Each row was made from one small tree. Brackets hold a mark, then the marks that hang from it, in alphabetical order. Every link used is in the known rows. Write each row's tree.
Known rows:
(V S): [ -4  -1 -13   3 -11 -11  11 -25  35 -25  24 -15   3 -21 -29 -15 -58  14
  13  -2]
(N (L V)): [-16   6 -11   4   4 -25 -11 -19  52 -18  12   3 -16 -60 -47 -42 -51  -3
  13   7]
(T (Q (S V))): [  1  25 -14  -3 -23  -8  21 -15  31 -13  34  -8 -19   2   2  -9 -81 -30
  20  28]
(Q (S V)): [ -8   5 -21  -4 -19 -26  16 -19  49  10  42 -16 -18 -12 -14 -15 -72 -33
  36  16]
(Q (S B)): [  2  20   4   6 -11 -37  17 -12  40  -1  23 -15 -26  26  -8 -31 -41 -11
  16  26]
(B (S (V (T Q)))): [ 13  40  -9   4 -22  12  38 -24  26 -25  53 -11  -2 -42   2  -4 -79 -18
  17   9]
(S B Q V): [ 11  44   4  32 -17 -17   1 -17  12  16  24 -34 -32  -1  10 -15 -67 -10
   4  36]
(N (L (V (T Q)))): [  6  21   8   8   7  -3  -3 -28  26 -38  26  18  -6 -60 -37 -32 -59  10
  -2  14]
(T V): [ -6  16 -25  19  -2 -26   3 -17  60 -25  23 -27 -11 -23 -32 -19 -59 -12
  48   5]
(L (V S)): [ -6  -3  -1   6 -12 -25  -1 -30  44 -18  25  10   2 -28 -45 -34 -41  19
  19  -9]
(S B V): [ -1  32  -4  25  -6 -23  10 -21  43   5  20 -28 -23 -17 -10 -17 -65  -9
  23  28]
(S V): [-10  15 -25  10  -6 -16   5 -21  46  -9  25 -25  -8 -37 -16 -10 -71 -22
  34  14]
(N (L (V (S B) T))): [  8   4  22  17   6 -18   5 -45  30   6  38  12 -13 -50 -59 -43 -52  50
  -6   6]
(T (B (S Q (V L)))): [  4  25  19   8 -26  -6  14  -9 -10  43  28 -29 -18   2  28 -12 -68 -17
   9  13]
(L N (V S T)): [ 18  -7   6  -6  16 -33   1 -27  12 -21  43  29  13 -22 -57 -29 -47  32
  31 -21]
(S B (V T)): [ 12  28   6  27   3 -18  12 -34  34   7  42 -23 -10 -29 -17 -14 -64   1
  24  23]
(L N (V S (T Q))): [ 25  12  13  -4   9 -15   7 -24  -3 -42  37  40  12  -8 -41 -22 -58  32
  15 -11]
(B (S Q (V L))): [  2  19  -5   4 -30  -5  19 -21  -1  28  34 -16 -25 -19  13  -7 -70 -34
  12   6]
(T B Q V): [  4  41   6  24  -4  -6   3  -3  36 -29  10 -33  -6   9  -1 -16 -63   7
  27  22]
(S B Q (V L)): [ 11  25  22  30 -13 -21   0 -26 -12  38  16 -20 -34   8   9 -12 -65 -13
   4  32]
(Q (S B V)): [  2  22  -2  10 -18 -33  20 -19  44  25  36 -22 -33  10  -7 -23 -65 -19
  24  32]
(V L S): [ -5 -19   7  -1  -4 -16   8 -37  12  -6  17   1   2 -11 -29 -10 -54  11
  14  -8]
(L N): [  4  13 -22  -9  16 -33  -1   1  20 -37  10  -4  -2  -2 -22 -18 -57 -13
  35   2]
(B (S Q (V L T))): [ 15  15   8   6 -22  -3  22 -34 -13  29  56  -8 -13 -30   4  -4 -69 -23
  16   2]
(B (S V)): [ -8  26 -30   1 -25 -10  30 -16  53  -5  36 -26 -12 -42  -6 -13 -70 -32
  32   3]
(T Q (V S)): [  6  23 -10  18 -16   2  16 -27  32 -37  28 -12  -8  -8 -29  -6 -79  19
  21   5]

Write each row's tree:
[ 14  20  -9 -10 -14 -19  18  -6 -25  23  29  -3 -24  -1   8  -4 -79 -32
  24   0] : (B (S Q (V (L N))))
[ 15  43  20   3 -11   9  27  -6  16 -31  35 -18  11  -7  15 -17 -51   5
   4  11] : (V (T (B S) Q))
[ 16  33  24  12   7   1   4 -11  10 -36  23 -15  15  -1   5 -14 -53  14
   5  22] : (V (T B Q))
[ 25  30  28   0  20 -24  -8  -1  -4 -33  21  19  14   7 -12 -31 -44  23
  19   8] : (L N (V (T B Q)))
[  3  33  18   9 -14  -3  25  -9  17  -3  16 -19 -12  12  10 -15 -60  -5
  25   7] : (T (B S) Q (V L))
[ 19 -23  12 -15  22 -23   9 -34 -20  -6  35  22  12  -5 -42  -4 -61  24
  25 -18] : (V (L N) S T)
[  1   9   6   3 -13 -23  16 -24  21  -8  29   1 -24  24 -13 -12 -65 -24
  33  15] : (T (Q S) (V L))
[  5  14   3  -6   8 -33  16   3  13  15  17 -14 -11  16 -10 -20 -58  -4
  50 -10] : (T (B S) (V (L N)))
[ 15   4  45  -5   1 -14  12 -21 -13   4  34   5   4  33   8 -15 -49   1
   7  20] : (V L (T B (Q S)))
[ 17  -7   8  -7   1 -20  -2 -17 -43   1  18  11  -9  26 -15  -6 -66  12
   4  -6] : (V (L N) (S Q))
[  0  16  15  -1   0 -12  10 -14  41   4  38  -3  -1 -60 -29 -47 -45  18
   9  -3] : (N (L (V (T (B S)))))
[ 15  10  33  23 -14 -15   4 -32 -25  20  16  -6 -23  24  -3 -16 -51  23
 -16  16] : (V L (S B Q))
[ 24  12  24   8   3 -28   1 -18 -48  17  11   8 -24  44  -8 -13 -59  25
  -6  10] : (V (L N) (S B Q))
[ 12  16  17  -1 -11 -25  12 -24  30 -27  47  28  -2  -3 -23 -33 -40  -6
  17  11] : (L (V (T (Q S))))
[  7 -16  -9  -2  12 -32   6 -26   5   1  21   5  -9   6 -48  -7 -72  17
  46 -17] : (T (V (L N) S))
[  6  -3  -9  -9   6 -37  -2 -15  20 -21  22  26   3  -9 -48 -32 -46  20
  29 -17] : (L N (V S))
[  0   2  15   7 -11 -38  19 -31  20  46  29  -6 -34  16  -6 -18 -62 -22
  24  26] : (Q (S B (V L)))
[ 12   0  29   8  -3 -34  21 -43  11  48  52   0 -23   5 -14 -15 -61 -12
  25  24] : (Q (S B (V L T)))
[ -4   2   0   5  12 -21  -8 -31  43 -16  32  11  -3 -73 -55 -39 -50   9
  16   3] : (N (L (V T)))
[ 15 -10   8 -12  29 -33   0 -22 -12 -14  24  17   8  -8 -29 -10 -52  -5
  34  -6] : (V (L N) T)
[ 17  33 -10  10 -27   1  26 -22  12   6  61 -24 -11 -38   3  -9 -73 -20
  14   7] : (B (S Q (V T)))
[  2  13  26   6  -9 -21  11 -12  12  10  19 -10 -18  44   2 -17 -61  -6
  29  21] : (T B (Q S) (V L))
[  9   3  10 -10   4 -48  15 -17  -1  41  24   8 -34  35  -9 -16 -68 -20
  35  22] : (Q (S B (V (L N))))
[  3  23  25  21   2 -10  -1 -14  11  -8   4 -18  -8  17  -1 -12 -62   4
  26  17] : (T B Q (V L))
[ 25  31  25  23  -6   4  22 -36   5 -30  34   0  -2   3 -14 -11 -60  37
 -12  18] : (V (S B) (T Q))
[ 16  29  14  26 -19 -12   7 -22  -1  -1  22 -19 -22  17  -5 -20 -55  26
 -17  20] : (V (S B Q))
[ 22  16  43   7  -2 -21  22 -32  -9   1  33  14 -18  33   2 -18 -47  -4
   0  28] : (V L (T (Q (S B))))
[ 23  11  14 -11  24 -15   5 -19 -29 -35  19  23   6   7 -14  -2 -60  -4
  19   5] : (V (L N) (T Q))
[ 17   0  47   5   5   7   9 -36 -23  -6  28   2  18   8  -7  -5 -60  41
  -5   5] : (V L S (T B Q))
[  9   8  12   4   1   7   5 -41  16 -32  37  23   0 -56 -51 -27 -69  39
 -10   2] : (N (L (V S (T Q))))
[  6  22  22   4  -7 -22  14 -12  41  -4  42  -4  11 -27 -15 -44 -24  10
  24  -6] : (L (V (T (B S))))
[ 12  11  22   5   7  -4   9 -33  -7 -30  23  11   7 -11 -10  -7 -53  -5
   9  12] : (V L (T Q))
